What can hang from each mark
ninud: buna komaf
komaf: modo ninud
papav: voka zemo
rovak: voka zemo
modo: buna
buna: modo ninud papav rovak

Every row comes from one small tree of marks. The marks that hang from a mark follow it in brackets, in alphabetical order. Every link used is in the known rows. Which tree was each row made from?
Known rows
ninud(buna(modo) komaf): | -2.95 | -4.91 | +2.34 | -4.52 | +3.76 | -1.16 | +2.01 | -0.35 | +1.96 | -1.97 | +0.84 | -0.94 | -2.39 | -2.66 | +0.45 | -2.25 | +3.87 | +1.91 | +2.71 | -1.76 | +4.32 | +3.87 |
buna(modo ninud(komaf) papav rovak(voka zemo)): | +1.96 | +2.40 | -0.24 | -3.22 | -4.41 | +0.59 | -3.71 | -0.20 | -2.88 | +2.78 | +0.78 | +2.08 | +0.61 | +2.64 | -6.00 | -2.60 | +0.64 | +2.94 | -1.94 | -3.82 | +1.24 | -0.65 |
modo(buna(ninud(komaf) papav(voka))): | +3.11 | -0.23 | -1.56 | -4.75 | -0.42 | +1.82 | +3.89 | +2.32 | +0.81 | -0.27 | +2.72 | +2.46 | -1.94 | -2.74 | +2.53 | +0.59 | +4.26 | +0.64 | -0.89 | +1.19 | -1.90 | -0.58 |
buna(ninud papav(voka) rovak(zemo)): | +2.01 | +2.00 | -0.23 | +0.15 | -4.21 | +0.33 | -5.22 | +1.50 | -1.32 | +1.74 | +2.09 | -1.28 | +0.30 | +3.00 | +0.51 | +1.48 | +0.56 | -1.55 | -4.56 | +0.54 | -4.15 | -1.61 |
ninud(buna(modo rovak) komaf): | -3.52 | -4.17 | +2.99 | -2.84 | +2.86 | -1.50 | -0.85 | +0.03 | +1.24 | -3.22 | -0.03 | -2.48 | -2.35 | -1.90 | +0.05 | -1.52 | +4.42 | +0.47 | +1.36 | -3.28 | +4.10 | +5.34 |
buna(modo ninud(komaf) papav(voka zemo) rovak): | +0.36 | -1.57 | +1.42 | -1.47 | -6.20 | -2.04 | -4.29 | +1.09 | -1.86 | +0.70 | +3.01 | +1.56 | -0.78 | +1.39 | -2.56 | -2.58 | +4.29 | +3.37 | -3.86 | -4.08 | +0.95 | -0.09 |
komaf(modo(buna(papav(zemo)))): | -0.46 | +0.70 | -3.63 | +1.81 | +2.26 | -0.05 | -0.33 | +1.08 | +0.06 | +0.47 | -0.26 | +2.22 | +1.07 | +0.27 | -0.02 | +1.44 | -2.14 | -0.73 | +1.52 | +1.11 | -0.68 | -0.99 |
ninud(komaf(modo)): | -4.48 | -3.72 | -2.34 | -2.03 | +0.67 | -0.14 | +1.91 | -1.55 | +1.41 | +1.06 | +0.76 | +1.34 | -1.97 | -1.49 | -0.47 | +1.39 | -1.93 | +2.58 | +5.16 | -0.06 | +4.55 | +2.24 |
modo(buna(ninud(komaf) papav(voka) rovak(zemo))): | +1.78 | +2.01 | -1.31 | -3.80 | -0.98 | +1.42 | +0.96 | +3.61 | -0.76 | -1.58 | +1.77 | +1.31 | -0.69 | -1.26 | +2.40 | +0.55 | +3.83 | -2.28 | -3.12 | +1.42 | -2.87 | +0.35 |
komaf(modo(buna(ninud papav(zemo)))): | +2.39 | +2.22 | -3.41 | +1.54 | +0.91 | -0.38 | -1.24 | +1.20 | +0.07 | +0.66 | +0.92 | +2.25 | +1.38 | -0.13 | +0.25 | +1.32 | -2.79 | +0.50 | +1.35 | +0.81 | -0.87 | -2.39 |
komaf(modo ninud): | -0.14 | +0.46 | -1.34 | +5.27 | +1.22 | +0.39 | +4.87 | -3.66 | +0.72 | +2.30 | -2.83 | -0.01 | +1.94 | -0.74 | +1.67 | +2.28 | -8.84 | +1.26 | +3.57 | +3.07 | -0.21 | -2.55 |
ninud(buna(modo rovak(zemo))): | -2.34 | -0.40 | +2.43 | +0.43 | +5.05 | -1.65 | -3.46 | -0.28 | +0.72 | -2.98 | -1.10 | -3.02 | +0.48 | +1.59 | +0.27 | -2.49 | +1.72 | -2.74 | -0.48 | -0.31 | -0.23 | +2.55 |
buna(modo ninud(komaf)): | +1.59 | -0.93 | -0.64 | -4.64 | -0.41 | -1.92 | +1.69 | -4.03 | +0.92 | +0.40 | +2.53 | +2.46 | -2.25 | -0.64 | -1.59 | -4.18 | -0.36 | +6.93 | +3.98 | -3.27 | +3.88 | -0.37 |
buna(modo ninud papav(voka) rovak(zemo)): | +2.34 | +1.64 | +0.50 | -1.10 | -2.41 | -0.97 | -4.95 | -0.71 | -2.58 | +1.94 | +1.14 | +0.20 | +0.81 | +3.42 | -1.72 | -3.09 | +0.66 | +2.60 | -5.03 | -3.13 | -3.75 | -0.27 |
buna(modo papav(voka zemo) rovak): | -4.34 | -2.97 | +0.85 | +1.76 | -2.33 | -1.44 | -4.08 | -0.38 | -1.87 | +0.31 | -0.22 | +0.78 | -0.32 | +3.97 | -3.27 | -2.32 | +4.42 | -0.38 | -4.10 | -2.75 | -1.08 | +1.34 |
buna(modo ninud papav(voka zemo)): | +2.61 | -1.03 | +0.45 | -0.96 | -3.45 | -1.64 | -1.87 | -0.35 | -0.80 | +2.49 | +3.58 | +2.86 | +0.42 | +2.21 | -1.92 | -3.57 | +2.21 | +4.06 | -2.50 | -1.08 | -1.28 | -3.70 |
rovak(voka zemo): | -4.91 | +0.81 | -1.32 | -0.20 | +2.63 | +3.74 | +1.65 | -0.28 | +1.01 | +2.92 | -0.04 | +2.61 | +3.11 | +3.41 | -3.27 | -0.84 | -2.18 | -4.90 | +1.92 | +8.78 | +0.05 | -2.23 |
komaf(ninud(buna(papav rovak))): | +1.03 | +0.39 | +2.24 | +3.19 | -0.58 | +0.26 | +3.52 | -1.29 | +0.73 | -0.72 | -2.76 | -3.25 | -0.22 | -0.65 | +2.61 | +2.48 | -1.27 | -2.79 | -0.08 | +1.58 | -1.36 | -1.85 |

Which tree is each row?
| +1.96 | -2.23 | +1.17 | -2.73 | -4.12 | -0.69 | -2.98 | -0.91 | -1.55 | +1.77 | +1.77 | +0.27 | -2.07 | +0.45 | -2.11 | -1.86 | +3.28 | +6.26 | -3.06 | -6.48 | -0.21 | +2.08 | -> buna(modo ninud(komaf) papav(voka) rovak)
| +3.15 | +4.10 | -2.04 | -0.47 | -2.63 | -0.21 | -1.46 | +2.64 | -0.11 | -3.02 | +1.44 | +1.47 | -0.83 | +0.38 | +0.65 | +0.80 | +3.73 | -3.46 | -1.28 | +0.22 | -1.57 | -2.87 | -> modo(buna(ninud papav(zemo) rovak))
| -3.45 | -2.24 | -2.94 | -2.59 | -0.28 | -0.12 | +2.31 | +1.35 | +0.42 | -0.01 | +1.09 | +2.83 | -1.37 | -2.08 | -0.08 | +1.24 | +0.24 | +0.46 | +3.18 | +0.55 | +3.52 | +1.20 | -> ninud(komaf(modo(buna(papav(zemo)))))
| +1.02 | -0.03 | +0.57 | -3.85 | -3.69 | -0.84 | -3.42 | +0.19 | -2.77 | +1.76 | +1.97 | +0.72 | -0.35 | +1.42 | -1.62 | -2.90 | +1.81 | +3.76 | -4.38 | -3.90 | -1.40 | +1.35 | -> buna(modo ninud(komaf) papav(voka) rovak(zemo))
| +1.57 | +1.21 | -2.10 | +2.96 | +0.86 | +0.03 | -2.69 | +2.18 | -0.26 | +0.32 | +0.80 | +1.03 | +1.73 | -0.01 | +0.71 | +1.63 | -1.65 | -0.24 | -0.92 | +0.91 | -2.07 | -0.86 | -> komaf(modo(buna(ninud papav(voka zemo) rovak)))
| +1.22 | +1.08 | +1.49 | +7.01 | -0.11 | -0.62 | +0.27 | +0.41 | -0.39 | +0.64 | -2.87 | -2.69 | +2.87 | -0.73 | +1.93 | +3.40 | -5.57 | -1.80 | -0.48 | +1.74 | -1.10 | -2.31 | -> komaf(modo ninud(buna(papav(zemo) rovak)))
| +1.26 | +0.24 | +2.53 | +2.62 | +0.24 | -0.27 | +3.67 | -2.30 | +0.04 | -0.67 | -3.21 | -2.67 | -0.15 | -0.38 | +1.51 | +0.35 | -1.15 | -0.88 | -0.28 | -0.23 | -1.11 | -1.09 | -> komaf(ninud(buna(modo papav rovak)))
| -3.40 | -4.38 | +3.25 | -3.91 | +1.53 | -0.39 | -1.50 | +2.58 | -0.66 | -0.97 | +0.44 | -2.02 | -0.93 | -1.24 | +0.49 | -1.41 | +5.42 | -0.32 | -3.22 | -2.23 | +0.67 | +5.17 | -> ninud(buna(modo papav(voka) rovak(zemo)) komaf)
| -4.96 | +0.88 | -1.04 | -0.20 | +2.42 | -1.70 | -2.53 | -3.75 | -1.19 | -1.62 | -1.92 | +0.19 | +0.10 | +4.25 | -2.60 | -3.99 | -1.08 | -1.03 | +0.67 | -1.50 | +0.26 | +2.20 | -> buna(modo rovak(zemo))
| -3.42 | -2.64 | -2.86 | -2.99 | +1.94 | +0.46 | +3.40 | -0.02 | +1.13 | -0.14 | +0.76 | +2.17 | -1.84 | -2.71 | +0.65 | +0.97 | -0.69 | +1.56 | +4.38 | +0.49 | +3.55 | +2.61 | -> ninud(komaf(modo(buna)))
| +1.81 | +4.79 | -2.17 | -1.56 | +1.49 | +0.25 | +0.25 | +1.17 | +0.46 | -3.62 | +0.89 | +0.87 | -0.05 | +0.04 | +2.30 | -0.51 | +0.91 | -3.83 | +0.04 | +2.63 | -2.23 | -1.15 | -> modo(buna(ninud rovak(zemo)))
| +3.34 | -0.59 | +1.03 | -0.04 | -2.74 | -0.89 | -4.53 | -1.89 | -1.45 | +1.79 | +1.07 | -0.35 | -0.98 | +2.54 | -2.17 | -2.02 | +2.12 | +4.92 | -3.55 | -5.63 | -2.54 | +0.49 | -> buna(modo ninud papav(voka) rovak)
| -3.81 | -3.78 | +2.54 | -2.01 | +1.64 | -0.61 | -0.92 | +1.60 | +2.09 | -3.19 | +0.51 | -3.48 | -2.71 | -2.23 | +1.54 | +1.69 | +4.40 | -2.17 | +1.56 | -0.71 | +3.90 | +4.37 | -> ninud(buna(rovak) komaf)
| -0.83 | +2.83 | -2.38 | -1.03 | +1.29 | +2.82 | +0.79 | +2.27 | -0.65 | -1.07 | -1.27 | +1.71 | +0.40 | +1.28 | -1.17 | +0.77 | +2.98 | -5.39 | -1.49 | +2.37 | -2.65 | -0.11 | -> modo(buna(papav rovak(voka zemo)))
| +1.66 | -0.26 | +2.11 | +1.48 | +0.92 | +0.05 | +5.53 | -2.52 | +0.59 | +0.23 | -2.58 | -1.69 | -0.02 | -0.96 | +1.93 | -0.21 | -1.64 | -0.07 | +0.57 | +0.87 | -1.04 | -2.10 | -> komaf(ninud(buna(modo papav)))
| +0.55 | +3.60 | -1.71 | +4.52 | +2.42 | +0.96 | +4.86 | -0.75 | -0.73 | -0.20 | -3.50 | +0.46 | +3.14 | -1.43 | +3.15 | +1.63 | -7.35 | -1.95 | +0.80 | +4.06 | -2.55 | -1.41 | -> komaf(modo(buna(rovak(zemo))) ninud)
| +1.37 | +0.19 | +1.22 | +5.66 | +3.28 | +0.13 | +3.52 | -1.41 | +1.22 | +1.07 | -2.67 | -2.26 | +2.66 | -2.01 | +3.21 | +2.35 | -7.15 | +0.05 | +1.96 | +3.27 | -0.81 | -1.66 | -> komaf(modo ninud(buna))
| +4.29 | +0.21 | -2.59 | -2.85 | -4.89 | -0.50 | -1.46 | -0.42 | -0.06 | +3.09 | +2.72 | +1.17 | -2.20 | -0.46 | -1.04 | +2.37 | -1.07 | +4.74 | +2.06 | -3.34 | +1.79 | -2.36 | -> buna(ninud(komaf(modo)) papav)
| -2.57 | -0.18 | +2.61 | +2.04 | +4.06 | +1.13 | -3.09 | +1.73 | +1.81 | -1.51 | -0.57 | -3.22 | +1.53 | +1.49 | -0.04 | +0.77 | +1.70 | -5.77 | -0.32 | +3.80 | -0.25 | +1.17 | -> ninud(buna(rovak(voka zemo)))
| +0.35 | +0.35 | +0.53 | -0.02 | -3.29 | +1.66 | -2.06 | -0.33 | +1.57 | +0.61 | +2.01 | -0.18 | -1.03 | +0.35 | -2.80 | +1.34 | +0.57 | +0.68 | +2.20 | +0.53 | +3.62 | -0.34 | -> buna(ninud(komaf) rovak(voka))
| +0.70 | +1.07 | +2.69 | +2.74 | +0.63 | +1.02 | +3.73 | -1.22 | -0.39 | +0.38 | -3.35 | -1.90 | +1.60 | +0.13 | +0.41 | -0.14 | -1.83 | -2.19 | -1.03 | +2.10 | -1.69 | -1.79 | -> komaf(ninud(buna(modo papav rovak(voka zemo))))
| +0.04 | +0.16 | +2.60 | +3.67 | +0.95 | +0.18 | +4.21 | -1.78 | +1.70 | -1.67 | -2.52 | -3.48 | +0.15 | -1.16 | +3.35 | +1.69 | -1.98 | -3.17 | +1.17 | +3.09 | -0.67 | -1.53 | -> komaf(ninud(buna(rovak)))
| -0.87 | -3.91 | +0.72 | -2.13 | +1.19 | -0.35 | -1.09 | +2.49 | +0.85 | +0.61 | +0.65 | -1.82 | -1.31 | -2.69 | +0.65 | +2.74 | +1.65 | +1.21 | +1.30 | -2.18 | +2.83 | +2.90 | -> ninud(buna(papav) komaf(modo))
| +1.46 | +2.03 | -1.88 | +3.89 | +2.90 | +1.22 | +6.96 | -1.52 | +0.28 | +0.66 | -2.99 | +1.20 | +2.18 | -2.49 | +3.15 | +1.57 | -7.11 | +0.14 | +2.49 | +3.85 | -1.78 | -2.12 | -> komaf(modo(buna) ninud)
| +2.77 | +2.59 | +0.43 | +2.08 | -5.60 | -0.68 | -6.04 | -0.19 | -1.80 | +1.88 | +1.04 | +2.16 | +1.31 | +4.28 | -6.79 | -2.40 | +1.91 | +1.43 | -1.88 | -3.21 | +1.22 | -3.57 | -> buna(modo ninud papav(zemo) rovak(voka))
| -3.08 | -3.61 | +1.90 | +0.19 | +2.62 | -0.78 | -2.84 | +1.97 | +1.44 | -2.02 | -0.01 | -3.46 | -1.02 | -2.41 | +1.16 | +2.32 | +1.08 | -0.42 | +1.66 | -1.43 | +3.68 | +4.73 | -> ninud(buna(rovak) komaf(modo))
| +1.49 | +2.05 | -1.73 | -2.69 | +0.34 | +0.40 | +1.59 | +0.93 | +1.19 | -3.73 | +1.40 | +0.98 | -2.15 | -1.98 | +1.93 | +0.29 | +2.80 | -1.40 | +1.54 | +0.37 | +0.35 | +0.56 | -> modo(buna(ninud(komaf) rovak))
| +0.42 | +3.42 | -1.21 | +5.22 | +2.67 | +2.35 | +5.22 | -0.23 | -0.58 | +0.86 | -3.71 | +0.84 | +3.99 | -1.40 | +1.77 | +1.61 | -7.41 | -2.24 | +0.74 | +5.10 | -2.37 | -1.83 | -> komaf(modo(buna(rovak(voka zemo))) ninud)
